Known rows, with every step that occurs:
w k m g f: [-0.20  2.35 -0.57  2.67  0.50  1.71 -1.32 -1.77  1.70  3.28 -2.47 -0.54
 -0.10  2.63  2.52 -1.29 -1.19  0.09]
t f: [-1.18  3.17  0.21  1.45  0.65  0.58 -0.70  0.58  3.06  2.84 -1.70  0.43
 -1.18 -0.91  2.54 -2.40 -0.41  0.60]
w g t f k m: [-0.88  3.10  1.54  1.79 -1.39  1.14  0.08  1.29  1.26  4.07 -3.07 -0.90
 -2.11  1.70  0.90 -1.61  0.65  0.64]
w g: [ 1.61  4.71  0.68 -0.66  0.20  1.76 -1.56  1.07  3.63  4.16 -1.33 -0.77
 -2.78 -2.18  0.60 -2.49  0.64  1.20]
t f k m g: [ 0.14  2.36 -1.14  1.40 -0.42  1.13 -0.65 -1.78  2.79  4.05 -3.84 -1.11
  0.31  1.54  0.67 -2.02  2.31  0.76]
g m: [ 0.22  4.59  2.25 -0.04 -0.77  2.34 -0.90 -0.51  0.40  3.98 -0.37 -1.25
 -3.39  1.62  2.85 -2.52  0.79  0.01]
f k: [ 1.31  3.82 -1.12 -0.66  0.39  0.97 -1.32  0.33  0.22  3.06 -1.26  0.15
  1.22 -0.50  3.55 -2.52  0.71 -0.24]
f g: [ 2.14  3.77 -0.43 -0.95  0.10  1.45 -1.61 -1.82  2.64  3.84 -0.79  0.88
 -1.67 -1.06  1.25 -2.30 -0.17  2.54]
w k f g t: [-1.04 -0.63  1.44  3.93 -1.65  1.18 -0.17 -0.70 -0.79  2.33 -0.29  1.08
  0.20  0.51  1.99 -1.88 -2.61  1.78]
m k f g t: [ 0.28  0.65  1.92  1.63 -0.24  1.39  0.21 -4.05  0.22  2.86 -0.04  0.68
  0.00  0.86  1.38 -1.97 -2.59  2.51]
w k: [-0.77  3.47 -0.57  0.84  0.58  1.08 -1.21  1.00  1.15  2.38 -0.97  0.38
  1.39 -0.96  4.46 -1.93  0.28 -0.48]
w k m: [-0.87  4.59 -0.73  1.01 -1.04  1.21 -0.99 -0.72  1.62  2.84 -2.25 -0.45
 -0.94  1.02  4.25 -1.45  0.42 -0.51]
g k m: [ 0.03  5.48 -2.31 -0.60 -0.44  1.41 -1.05 -1.87  2.53  4.01 -3.00 -1.29
 -0.82  2.32  4.20 -0.79  0.12  1.44]
f g m k: [ 1.64  5.19  1.61 -1.13  0.61  2.80 -0.94 -4.48  1.66  3.98  0.37 -0.38
 -0.91  1.90  1.61 -2.16  0.28  1.82]
m k f: [-0.13  2.60  0.50  1.65  0.05  1.38 -0.60 -3.11  1.81  2.39 -0.91 -0.23
  0.51 -0.39  2.69 -2.41 -2.32  0.48]
f k m g: [ 1.85  3.11 -1.44 -0.65 -0.48  1.53 -0.97 -2.50  1.55  4.46 -3.22 -1.58
 -0.15  1.42  1.38 -2.05  2.91  0.62]
w k f g: [ 0.09  0.79 -0.51  3.73 -1.66  1.42 -1.51 -1.21  1.79  2.32 -0.71  1.01
  0.47 -0.79  1.56 -2.27 -2.60  1.79]
t f g w: [-0.74  2.52  0.12  1.14 -0.04 -0.53 -1.76 -1.69  4.02  3.30 -0.49  3.55
  0.03  0.23  0.52 -2.11 -0.43  3.49]
w k f g m: [-0.33  1.31  1.55  4.41 -2.79  2.68 -1.19 -1.42  0.52  2.94 -0.15 -0.13
 -1.30  1.87  1.22 -2.45 -2.13  1.38]
k m g: [ 1.22  3.26 -0.42 -0.66 -0.40  1.62 -0.93 -3.04  3.07  4.59 -3.15 -1.72
 -2.95  0.95  0.76 -1.84  2.28  1.28]
m g: [ 1.33  2.23 -0.12 -0.94  1.11  1.41 -1.02 -1.43  2.52  4.15 -1.63 -0.71
 -0.73 -1.03  0.95 -2.37  2.22  1.40]
f g t: [ 1.01  2.16  1.38 -0.70  0.21  1.11 -0.32 -1.38  0.07  3.80 -0.24  0.93
 -2.09  0.33  1.69 -1.98 -0.22  2.59]

Rows:
[ 0.29  1.96  0.41  1.46 -0.54  0.22 -1.67 -5.17  2.93  2.79  0.23  2.70
  1.85  0.67  0.73 -2.04 -2.49  3.50] -> m k f g w
[ 1.01  1.90  2.27  3.00 -2.77  2.77 -1.22 -2.66  1.17  3.96 -0.22 -0.60
 -4.22  1.84 -0.05 -2.96 -1.91  2.41] -> k f g m
[ 1.22  4.95 -1.67 -0.87  0.79  1.92 -1.64  1.23  3.73  4.38 -1.81 -1.07
  0.20 -0.79  1.86 -1.43  0.49  2.19] -> w g k
[-1.04 -0.20  0.93  1.48  1.25  0.52  0.55  0.53 -0.38  3.43 -1.96  0.07
  2.14  0.91  1.36 -2.10  2.15  0.73] -> m g t f k
[-0.50  3.07 -0.82  1.40  0.54  0.53 -0.87  0.95  1.44  2.57 -1.83  0.66
  1.74 -0.39  3.07 -2.43  0.25 -0.17] -> t f k
[ 1.92  1.48 -0.98  1.02  1.95  1.52 -1.68 -0.74  0.22  3.44 -1.31  0.12
  2.17  1.01  2.03 -2.29 -0.77  0.41] -> m g f k
[-1.37  2.31  2.88  1.60  0.19  0.96  0.14  2.43  2.19  3.86 -1.40 -0.12
 -2.64 -0.74  0.45 -2.10  0.02  1.41] -> w g t f
[ 1.60  5.19 -2.92 -0.94 -0.72  1.72 -1.52 -3.51  3.35  4.55 -2.56 -0.49
 -0.88  2.42  2.32 -0.78 -0.22  3.46] -> f g k m
[ 1.77  4.13 -2.79 -1.10  0.84  1.47 -1.62 -1.74  2.75  3.89 -1.24  0.44
  1.34  0.31  2.45 -1.36 -0.26  3.50] -> f g k
[ 2.19  4.94 -0.48  1.37 -0.71  2.07 -1.95 -0.06  1.90  4.05 -2.35 -0.81
 -2.28  2.08  1.57 -1.96 -2.18  0.32] -> w g f k m
[ 0.35  3.48  3.17  2.18 -1.36  3.37 -0.83 -2.03  2.35  3.79 -0.64 -2.14
 -2.58  0.99 -0.01 -2.76 -1.38  0.90] -> w g m k f
[ 1.23  4.93 -1.15 -0.39 -1.06  1.30 -1.10 -1.44  0.73  3.61 -2.73 -0.82
 -1.00  1.52  3.52 -1.98  0.74 -0.27] -> f k m
[ 1.11  5.97  2.64 -0.97  0.42  3.14 -1.04 -1.38  2.58  4.45 -0.21 -1.76
 -1.91  0.84  1.00 -2.29  0.96  0.46] -> w g m k
[-1.84 -1.19  0.19  3.72 -1.18 -0.04 -1.41 -1.22  1.61  2.72 -0.92  1.72
  2.95  0.33  1.10 -2.09  0.04  1.57] -> m g w k f
[ 1.41  2.28 -0.03  1.33 -0.13  1.64 -1.10 -4.71  2.86  2.87 -0.52  0.53
  0.32 -0.43  0.77 -2.33 -2.66  2.52] -> m k f g
[-0.57  3.98 -0.97  1.66 -0.97  0.79 -0.61 -0.57  1.98  3.11 -3.33 -0.35
 -0.56  1.68  2.83 -2.07  0.35 -0.21] -> t f k m
[-1.64  2.57  0.92  1.81 -1.02  0.41  0.47 -0.03 -0.58  3.09 -2.84 -0.04
 -0.89  2.91  3.54 -1.49  0.19 -0.18] -> g t f k m
[ 0.32 -0.11  1.97  2.55 -1.79  1.30 -0.23 -1.95 -0.07  3.40 -0.48  0.67
 -2.71  0.57  0.73 -2.40 -2.62  2.86] -> k f g t
[ 0.10  0.69  1.79 -0.68  1.05  1.13  0.14 -0.90  0.03  4.17 -1.30 -0.59
 -1.00  0.30  1.46 -2.02  2.17  1.40] -> m g t
[ 0.13  0.31 -1.96  2.07 -0.21  1.62 -1.01 -1.63  2.54  3.86 -2.39 -1.40
  1.68  0.58  1.26 -1.76 -0.41  2.60] -> m g k f
[-1.65  1.51  1.13  1.67  0.38  0.28  0.46  1.57 -1.04  2.54 -1.42  0.74
  1.30  0.88  3.51 -2.03  0.00 -0.11] -> g t f k
[ 0.39  0.97  0.49  2.29 -2.11  0.06 -1.90 -3.05  2.55  3.28 -0.02  2.73
 -0.98  0.38  0.06 -2.42 -2.47  3.66] -> k f g w
[ 0.86  2.68 -2.50 -1.06  1.70  1.54 -1.09 -1.22  2.65  4.28 -2.18 -1.07
  2.28  0.23  2.16 -1.26  2.02  2.30] -> m g k
[ 1.13  5.03  2.78 -0.07 -1.07  3.03 -1.30  0.88  2.25  4.89 -0.60 -1.93
 -4.63  0.55  0.39 -2.68  1.07  0.77] -> w g m
[ 1.33  3.47 -0.98  1.31  1.26  1.17 -1.64  0.42 -0.52  2.43 -0.71  0.90
  1.13  1.16  4.19 -2.36 -2.75 -0.38] -> g f k
[-0.47  2.06 -1.56  2.37 -0.79  1.33 -0.99 -0.57  1.71  2.94 -1.78 -0.60
  0.88  0.59  3.39 -1.78 -2.45  1.67] -> g k f
[ 1.17  4.42 -0.94  1.54 -0.39  1.40 -1.53 -1.30 -0.03  3.08 -2.07 -0.17
 -1.05  3.14  3.89 -1.79 -2.71 -0.33] -> g f k m
[ 1.11  2.75 -0.09  1.13  0.39  1.77 -1.36 -2.95  2.36  4.20 -2.52 -1.01
 -2.98  2.62  1.23 -1.79 -1.20  1.19] -> k m g f
[-0.62  3.02  2.55  2.32 -1.04  2.56 -0.44 -3.27  0.63  3.02 -0.27 -1.41
 -1.36  2.19  2.54 -2.60 -1.69  0.20] -> g m k f
